Each row was made from one small tree. Brackets hold a mark, then the marks that hang from it, in the order of their numbers. Every link used is in the known rows. Write each row's tree.
Known rows
(j67 (j203 j170)): [ 29.5   2.7  22.2  16.2  -5.9  12.0   4.4  -9.5 -27.0   1.3 -26.6 -43.8
  -7.3  65.4  46.7   0.6   5.8 -10.1   4.1  22.8 -28.2   5.7]
(j67 (j203 (j170 (j77 j601)))): [ 43.5  -1.2  18.7  20.6  13.7  10.6  -1.1 -12.4 -27.1  17.4 -34.8 -31.1
   6.3  62.3  32.8 -18.1 -12.6  -7.4   0.1  38.6 -11.5  40.6]
(j601 (j77 j67 j170 j500)): [ 40.5  10.6  -1.5  22.9 -38.5  20.9  26.6 -14.3 -31.4 -17.2  23.9 -29.2
 -17.0  40.6  47.9  41.9 -27.7  21.1 -10.0 -11.4 -27.1 -30.4]
(j617 (j67 (j203 j170))): [ 23.6   7.9  23.0   6.9   3.8  19.4   0.2 -10.2 -13.6   4.7 -39.1 -53.7
  -8.4  74.5  45.7   6.1  17.6   3.1   0.5  24.6 -43.4  12.8]
(j77 j67 j170 j500 j601): [ 53.7  -8.7  -1.5  32.9 -13.3   7.3  29.2 -17.0 -12.3  -3.6  29.9  -9.3
  -4.9  52.2  35.7  28.1 -29.7  19.8   8.5   9.1  -2.1  -3.0]
(j77 j170 j601): [ 47.6  -6.2  18.8   3.8   4.1  -4.1  20.6  -2.5 -16.0   9.1   8.6  -5.2
 -11.6  44.3  19.1  14.0 -10.0  18.1   4.2   8.6   5.2  20.4]
(j203 j67 j170): [ 49.9   4.5  30.5   5.0 -14.9   9.8  13.8 -14.5 -16.0 -10.7 -25.0 -45.9
  -1.0  57.0  29.0 -19.4 -12.7   9.7  13.5  26.7  -9.8   8.1]
(j203 j67 (j170 (j77 j500))): [ 68.8   6.5  25.6  25.1 -23.6  13.3  12.7 -19.8 -14.6  -8.7 -19.6 -48.0
   3.4  49.9  35.7 -32.5 -32.3   3.4  13.2  37.9   5.5   7.6]
(j203 j67 (j170 (j77 j500 j601))): [ 75.0  -2.7  11.1  24.7  -8.3  10.5  12.2 -18.3  -4.3  -2.3 -19.2 -32.3
   5.5  50.8  19.7 -38.4 -40.4  15.2  22.7  47.0  14.3  27.4]
(j67 (j203 (j170 j77))): [ 39.0  10.7  30.9  21.7   0.1  12.4  -3.0 -15.1 -35.8   9.1 -34.5 -45.1
   4.3  61.7  46.8 -13.3  -3.1 -22.1  -8.9  31.1 -20.4  18.3]
(j77 (j67 (j203 j170)) j500 j601): [ 38.9  -8.8  -8.0  43.8 -13.0  19.5  13.4 -18.3 -13.2  -3.7   0.8 -32.3
   2.5  73.3  47.3  11.2 -22.7   4.5  17.8  28.6 -26.6   2.1]
(j77 j67 j170 (j500 j440) j601): [ 46.1 -15.3   6.0  30.6 -23.7  -0.6  24.0  -5.3  -3.6   7.9  15.3  -0.1
  -2.4  45.6  20.6  45.1 -28.8  24.5  11.1  23.1 -12.0 -12.7]
(j203 j67 (j170 j77)): [ 61.0  12.1  37.8  13.0 -11.1   9.9   4.7 -20.2 -25.4  -1.5 -33.1 -51.0
   8.7  53.1  29.2 -33.5 -19.1   1.4   1.0  37.0  -0.6  20.6]
(j601 (j77 j67 j170 (j500 j440))): [ 31.6   6.2   6.4  22.9 -45.5  12.7  21.1  -3.4 -23.4  -4.3   9.5 -21.9
 -15.2  35.4  33.8  61.0 -28.9  28.5  -8.1   5.4 -37.7 -38.2]
(j440 j500): [ 47.7  -2.1  10.2  11.3 -15.0   7.3  25.1   2.8  -0.6   8.9  -5.1 -13.7
 -19.4  55.6   6.7   7.1   6.6  23.5  -2.0   3.8   9.6  14.4]
(j77 j67 j170 j601): [ 43.1  -3.9  11.3  14.4  -2.9   5.3  21.1 -15.3 -24.2   1.9  16.7 -12.3
   1.3  56.2  31.1  27.5 -18.7  19.4  -1.3   6.5  -9.4  11.7]
(j77 (j67 j203) j170 j500): [ 39.0  -4.2   4.6  43.0 -28.0  18.4  21.8  -8.9 -30.9  -3.9  19.1 -36.4
 -11.5  56.3  70.2  38.8 -14.9  -7.8  -4.5   8.7 -24.3 -31.9]
(j67 (j203 (j170 (j77 j500 j601)))): [ 56.0  -6.4   6.4  36.8  -1.4  10.8   5.2 -13.5 -15.9  11.4 -22.5 -29.9
   1.5  57.9  37.2 -17.1 -24.5  -6.2  10.7  40.2  -5.8  27.4]
(j170 j77): [ 53.4  11.0  27.6   5.0   4.1  15.5   8.8 -12.2 -19.8  14.6  -9.1 -29.1
  -2.5  41.3  20.9  -5.5   3.8  14.9 -21.5  12.2  -0.4  29.4]
(j67 (j203 (j170 (j77 j500)))): [ 50.4   4.4  18.8  35.8 -15.0  13.0   4.0 -16.0 -23.4   4.9 -19.3 -45.6
  -1.7  56.3  52.1 -12.5 -14.7 -20.4   1.5  33.9 -11.0   5.7]

Write each row's tree
[ 37.6   7.9  13.8  29.8  -2.4  33.4   0.5 -11.5 -40.1  14.0  -7.3 -47.6
   7.4  54.1  49.8  13.6  -0.7  -0.4 -29.9  16.3 -24.8  10.1] | (j170 (j77 (j67 j203)))
[ 35.3   4.3   3.5   7.2 -28.2  19.2  13.7   8.7  -3.2   5.5  -7.1 -17.1
 -28.1  22.5   8.5  35.5  -9.1  46.4  -4.1   5.6 -28.4 -15.5] | (j601 (j77 (j500 j440)))
[ 50.8 -19.3  13.6  17.9 -14.3 -10.2  22.9   8.5   3.9  14.3   3.7   4.0
 -15.3  35.9  11.3  33.2 -21.3  25.2  17.5  25.1   2.8  -2.1] | (j77 j170 (j500 j440) j601)
[ 53.5  -8.1 -11.5  40.7   0.3  33.0   8.8 -11.9 -18.0  12.9   8.4 -28.7
   3.0  49.7  40.9   7.5 -20.9  14.1  -8.2  24.5 -11.4  16.7] | (j170 (j77 (j67 j203) j500 j601))
[ 30.4  -3.6   2.7  26.7  -1.4  17.8   6.9 -17.4 -26.7   1.1 -13.6 -34.4
   7.5  76.3  41.9   8.8 -11.9   4.4   6.4  24.7 -32.6  16.3] | (j77 (j67 (j203 j170)) j601)
[ 29.9   5.2  -7.1  32.1 -37.6  28.8  18.7  -0.7 -42.6  -9.6  15.4 -42.0
 -22.5  43.7  66.7  48.1 -25.4   7.3 -11.8  -1.1 -38.1 -38.7] | (j601 (j77 (j67 j203) j170 j500))
[ 64.9   2.6  32.7  25.1 -29.1   5.1   7.1 -10.3  -4.7   3.3 -36.5 -41.1
   6.6  43.6  21.8 -16.7 -31.4   6.2  16.4  52.6  -3.0  -1.5] | (j203 j67 (j170 (j77 (j500 j440))))
[ 49.5   3.1   2.4  43.2 -13.3  35.9   7.9 -13.7 -27.7   8.0   5.7 -44.6
   0.2  50.3  55.3  13.9 -12.9   2.3 -17.6  19.5 -22.0  -3.8] | (j170 (j77 (j67 j203) j500))
[ 37.9   2.6  18.4  10.1  23.4  15.7  -5.5 -11.0 -11.5  19.5 -45.2 -41.9
   5.5  68.9  31.9 -11.2   0.0   5.5  -0.3  37.9 -27.7  48.8] | (j617 (j67 (j203 (j170 (j77 j601)))))
[ 59.5   8.8   7.6  32.2 -15.3  25.7  14.8 -25.1 -15.8   1.5  16.6 -31.9
   4.0  44.9  37.4   7.7 -16.4  18.7 -15.9  11.8  -7.4   5.8] | (j170 (j77 j67 j500))
[ 56.9 -11.7   7.5  18.7  -6.8  -2.2  28.6  -3.9  -2.2   2.7  20.3  -3.6
 -18.2  42.4  24.9  15.4 -22.4  18.4  15.2  12.0  12.1   8.1] | (j77 j170 j500 j601)
[ 28.5  16.4  11.3   9.6 -27.0  18.2  18.7 -14.9 -42.3 -10.8  12.5 -32.1
 -13.4  44.2  42.3  40.4 -17.9  23.2 -21.3 -11.4 -33.2 -18.1] | (j601 (j77 j67 j170))
[ 43.7  -2.1   0.5  27.3  14.1  30.3   0.1 -10.9 -29.9  18.9  -4.6 -32.9
   8.3  54.5  34.5   4.6 -11.7  14.9 -19.0  22.4 -17.2  31.4] | (j170 (j77 (j67 j203) j601))
[ 63.5  -1.7  -4.4  32.0  -0.5  23.9  16.6 -23.9  -6.7   8.8  17.8 -17.0
   7.4  47.0  20.7   3.9 -25.6  30.0  -5.7  19.3  -0.5  25.6] | (j170 (j77 j67 j500 j601))
[ 42.6 -16.5  -6.0  42.0 -14.0  15.1  21.1  -4.2 -21.9   0.4  20.1 -20.7
  -8.5  55.3  54.7  33.2 -23.2   4.5   6.2  16.7 -13.8 -12.0] | (j77 (j67 j203) j170 j500 j601)
[ 44.6   6.6  18.0  27.1  -3.2  21.4   1.7 -15.9  -6.6   6.4 -34.0 -56.5
  -3.0  67.9  52.4  -3.8  -2.6  -7.3   1.5  34.6 -27.4  12.8] | (j617 (j67 (j203 (j170 (j77 j500)))))
[ 45.9  20.7  28.3  23.9 -10.7  12.9   6.3 -39.2 -34.1  -1.1 -13.3 -41.3
  20.3  70.0  38.0  -4.5 -15.1  -2.5 -13.4  22.7 -23.6  17.2] | (j203 (j170 (j77 j67)))
[ 33.8  13.5  29.5  13.7   8.4  19.4  -6.1 -15.5 -21.8  12.8 -46.9 -57.4
   2.3  69.9  47.0  -7.2   8.8  -9.3 -10.0  31.3 -35.6  27.0] | (j617 (j67 (j203 (j170 j77))))
[ 24.6  12.1  -7.9  35.7 -35.8  33.4  12.2 -17.6 -34.6 -17.0  -5.5 -51.8
 -10.6  63.0  59.7  25.6 -23.5   5.8  -1.7   9.5 -51.1 -25.6] | (j601 (j77 (j67 (j203 j170)) j500))
[ 36.7   1.9   3.8  45.0 -26.1  20.9  15.3 -20.3 -23.9 -11.4  -2.2 -46.0
  -0.2  71.0  62.5  14.5 -14.2  -8.9   8.1  22.4 -35.5 -19.4] | (j77 (j67 (j203 j170)) j500)
[ 56.9  -7.9   0.6  33.1  -7.1  15.4  10.8  -9.6   0.9  19.2   2.0  -8.6
   9.1  41.8   6.5  19.3 -26.5  35.3  -2.2  31.5 -10.7  17.0] | (j170 (j77 j67 (j500 j440) j601))
[ 67.3  -5.4   1.9  20.2   6.4  13.6  13.9 -10.4   0.3  14.5   5.7 -10.7
  -4.6  36.7  11.2  -8.5 -18.0  29.0   0.8  22.9  14.9  36.1] | (j170 (j77 j500 j601))
[ 13.4  16.6   4.8  20.2 -22.8  31.4   3.0 -17.0 -46.6  -9.4 -19.8 -54.2
  -4.6  62.9  54.7  21.8 -12.3   6.0 -11.9   5.8 -59.1 -10.6] | (j601 (j77 (j67 (j203 j170))))
[ 53.3   5.0   8.0  14.8  10.3  20.1   7.4 -22.2 -19.1  13.3   4.6 -18.2
  12.7  50.5  15.7   1.3 -14.6  30.5 -17.8  14.8  -4.8  39.4] | (j170 (j77 j67 j601))
[ 30.1  -9.8  13.3  41.7 -35.2  11.9  15.7   4.8 -25.1   7.9   4.4 -27.6
  -8.6  49.7  55.1  54.7 -15.2  -4.1   0.6  24.6 -34.0 -41.4] | (j77 (j67 j203) j170 (j500 j440))
[ 37.0   2.1  14.9  12.0 -37.8   4.3  20.4   9.2 -15.1   2.7  -3.9 -14.7
 -28.2  23.5  24.8  45.9 -20.4  26.4   0.3   5.6 -22.8 -28.4] | (j601 (j77 j170 (j500 j440)))
[ 64.4   1.2  25.4  10.2   5.4   8.7   5.3 -16.6 -17.2   3.9 -31.0 -34.8
  11.6  53.9  14.9 -41.4 -29.0  15.6  10.3  40.9   9.3  42.1] | (j203 j67 (j170 (j77 j601)))
